Each row comes from the steps of one walk. Every step used is in the known rows, and no mark comes twice. Write the walk behind each row, first mark first.
In the rows, zero is written as 128.
Known rows
sedu/gitak/kinoku: [139 102 215  81 113 121 151  74 133  87 113  79 116 107 142 131 130 158
 101 140 133 175 130 126 127]
tizo/nomi/parad/gitak: [156  74 167 192 123 154  95 145 103 113 141 162  88 115  79  85 131 106
 130 165  69 166 117 112 163]
parad/nomi: [150 119  93 173 145 122 111 120 129 154 116 113 132 110 121 119 105 168
 123 138 138 143 120 172 137]
gitak/zopim/parad: [112 149 120  94  91 118 111 110 173 132 169 127 119 122 156 141 101 128
 139 113 136 196 106 116 113]
sedu/gitak/kinoku/pinom: [142 111 229  79 123 138 169  69 156  77 115  66 110  92 137 136 129 158
  86 136 130 180 131 130 122]
sedu/gitak/zopim/parad/pinom/neno: [ 96 123 155  63 101 121 147  89 156  83 172  86 107 101 147 125 107 132
 122 111 130 194 114  93 108]
popan/zopim/parad/nomi: [146 155 100 118  85 163 131 171 138 140 106 147 113 140 117  95  98 167
 175 123 190 112 115 140 101]
popan/zopim/parad: [137 160 117  96  76 167 139 176 138 128 112 154 110 149 122 100 109 148
 178 118 185 105 120 119  96]
pinom/sedu: [146 119 140 160 139 130 147  86 163 127 134 122 150 114 112  96 104 138
 104  88 131 121 118  74 119]
nomi/parad/gitak: [155 103 102 191 116 142  96 138 116 119 134 148  78 132  98  77  98 133
 104 128  72 119 126 104 140]
nomi/parad/gitak/kinoku/pinom/zopim: [169 100 147 166 106 166 102 114 149  80 138 135  66 122 109  76  91 138
  66 128  69 141 118 105 136]
parad/pinom: [105 125  96 127 132 156 114 149 108  94 153 131 100 134 116 100 106 108
 101 108 101  94  98  93 109]
pinom/sedu/gitak/zopim/parad/nomi: [138 116 157 138 123 113 153  54 184 119 147  93 139  82 127  98  88 165
 115  86 148 183 110  77 113]
parad/gitak/kinoku: [145 112 176 133 102 124  94 109 148  74 132 139 101 161 153 101 101 119
  52 122  95 109 111  93 119]
sedu/gitak/parad: [ 95 110 163  79 120 105 145  80 159 113 142  83 138  68 151 147 136 137
 130 111 162 174 131 143 106]
sedu/gitak/zopim: [114 108 183  82 106 100 149  67 158  95 150  93 112  87 155 135 130 135
 130 124 136 203 133 113 118]
kinoku/gitak/parad: [124 137 160 123 147 145 147  85 209 150 126  76 153 100 137 157 138 134
  81  97 138 117 103 142  97]
neno/gitak: [163 171 150 112 141 129 123  74 122  91 114  86 130 112 109  87 126 162
 129 109 131 100 130 114 143]
neno/gitak/kinoku/pinom: [188 168 205  93 143 152 135  45 151  67 106  59 121 110 114  97 120 170
  77 114 119 118 123 124 139]
nomi/parad: [157 107  97 176 129 151 115 135 106 146 123 129  93 117  88  99 113 146
 131 138  88 141 133 132 146]
tizo/nomi: [138  91 187 148 131 143 117 137 111 120 137 147 123 113 100 120 152 103
 147 166 109 172 117 129 155]
neno/gitak/zopim/parad: [151 187 144  89 114 122 111  61 154  96 143  86 123 107 130  97 107 162
 137  98 136 147 114 107 132]
parad/gitak: [124 123 135 150 110 116 100 133 143  88 143 155 104 147 143  98 107 109
  88 113 105  98 120  89 120]
sedu/gitak: [116 114 174  98 121 115 157  99 127 100 124  93 120  95 132 127 135 148
 140 132 143 162 137 121 126]
nomi/parad/gitak/kinoku: [171  95 131 179 111 148  92 121 121 110 128 138  75 140 106  79  94 140
  79 134  65 127 120 108 140]
tizo/nomi/parad: [157  76 165 182 132 159 109 141  96 133 134 148  99 105  71  99 141 116
 149 172  81 180 122 132 167]
popan/zopim/parad/pinom: [124 159 102  95  79 181 132 186 129 112 123 155  97 152 116  86  98 140
 163 107 172  88 105 102  88]
parad/pinom/neno/gitak/kinoku: [128 131 125  89 144 166 124 105 116  50 164  88 109 148 110  77 100 108
  50  96  82  75  98  75 114]

Write each row's walk
[135 164 128 104 145 134 112  50 156  87 147  74 143  82 116  83 108 143
  99  64 138  93 105 100 112]  neno/gitak/parad/pinom/sedu
[184 160 192  96 133 136 117  49 128  77 104  71 126 124 120  90 120 171
  92 116 122 112 120 120 143]  neno/gitak/kinoku
[104 157 127  82  78 159 114 143 163  79 158 147 111 114 147 104 104 149
 146 113 162 168 103 112 121]  pinom/zopim/parad
[ 99 128 157  74  96 117 140  93 151  92 161  94 102  94 148 127 109 142
 137 113 139 200 113  99 109]  sedu/gitak/zopim/parad/pinom
[170  97 139 167 122 163 111 116 141  92 140 123  77 137 101  81  92 129
  51 129  55 126 124 103 137]  nomi/parad/gitak/kinoku/pinom/neno
[149 158 166  92 163 170 177  85 181  67 148  69 128 105 106 115 123 121
  64 107 108 114 137 116 125]  kinoku/pinom/neno/gitak
[107 145 109 105  97 134 111 105 175 115 183 126 111 120 144 116  81 121
 118  89 124 176  88  79 101]  gitak/zopim/parad/pinom/sedu
[106 128 168  75  95 108 145  86 159 104 152  93 112  93 152 136 116 149
 146 121 148 211 123 112 115]  sedu/gitak/zopim/parad
[154  71 173 185 115 146  91 129 118 111 154 161  85 110  89  88 128 100
 125 163  66 185 114 108 159]  tizo/nomi/parad/gitak/zopim
[147 145 140  87 151 139 146  83 138  74 151  80 144 137 115  94 124 123
  80 108 106  93 133 100 136]  pinom/neno/gitak
[162 136 169  74 146 144 141  66 141  65 145  69 142 146 122  97 120 128
  56 113 100 101 127 103 137]  pinom/neno/gitak/kinoku
[144 134 180 127 133 141 149  73 210 132 135  88 127 117 140 145 131 133
  81 111 112 144 103 111 108]  kinoku/gitak/zopim
[150 182 138 100 120 133 113  53 158  83 153  84 121 104 120  76  91 158
 119  77 128 133 102  75 122]  neno/gitak/zopim/parad/pinom/sedu
[ 99 144 104  83  97 136 111 118 167 108 192 120 109 133 149 125  88 108
 109 100 115 174  94  91 102]  gitak/zopim/parad/pinom/neno
[ 95 169  75 112 108 163 112 182 114 123 149 128 106 144 115 111  85 144
 141 106 135 122  86 101 110]  zopim/parad/pinom
[146  75 150 181 133 172 102 152  86 116 146 149  84 109  66  87 131 105
 136 163  68 165 106 114 159]  tizo/nomi/parad/pinom
[160 107 100 146 140 178 112 115 100  91 148  99  80 133  78  64  92 134
  71 117  56 105 110  96 137]  nomi/parad/pinom/neno/gitak/kinoku
[121 117 145 134  95 103  90 102 173  82 171 154  99 139 164 105 102  96
  81 108  96 136 115  81 110]  parad/gitak/zopim
[ 84 109 147  79 122 120 140  90 149  96 153  83 125  72 144 135 125 127
 118 100 148 157 117 126  98]  sedu/gitak/parad/pinom
[108 135 151 111 137 164 137  91 212 112 148  83 134  96 137 136 125 124
  66  84 130 110  84 119  85]  kinoku/gitak/parad/pinom/zopim
[ 81 121  90 100 129 134 103 117 159 123 170 113 136  92 146 136 115  97
  97  83 136 120  98 135  87]  gitak/parad/pinom
[100 159  96 118 111 159 131 150 130 113 149 114 114 126 109  95  75 154
 132  86 141 129  85  73 106]  zopim/parad/pinom/sedu/gitak
[148 140 165 145 155 164 179  89 200 105 135 101 131  89 105 115 110 132
  79  94 124 134 126  97 112]  kinoku/pinom/sedu
[109 166 102 128  92 137 101 171 138 119 142 146 110 152 135 109  85 144
 132 109 136 124 102  97 118]  zopim/parad/gitak
[153  99 108 181 105 133  91 115 139 114 153 148  73 125 113  82  93 122
  98 124  66 145 123  99 134]  nomi/parad/gitak/zopim
[158 123 217  82 114 172 141  81 186  64 130  98 108 115 144 128 116 141
  52 130 120 167 112 133 121]  gitak/kinoku/pinom/zopim
[150 101  79 191 137 170 116 128 109 123 144 128  84 114  71  64  85 137
 100 104  71 113 107  80 128]  nomi/parad/pinom/sedu
[104 177  81  92 119 169 121 160 118  96 159 105 114 147 110  96  81 140
 119  95 125 105  90  87 116]  zopim/parad/pinom/neno/gitak
[143 133 188 129 152 157 194  75 199  91 132  83 127  73 107 117 113 143
  86  95 131 150 130  93 113]  kinoku/pinom/sedu/gitak
[140 106 228  68 128 141 176  66 161  66 126  60 114 100 136 134 127 148
  70 133 122 175 133 124 122]  sedu/gitak/kinoku/pinom/neno
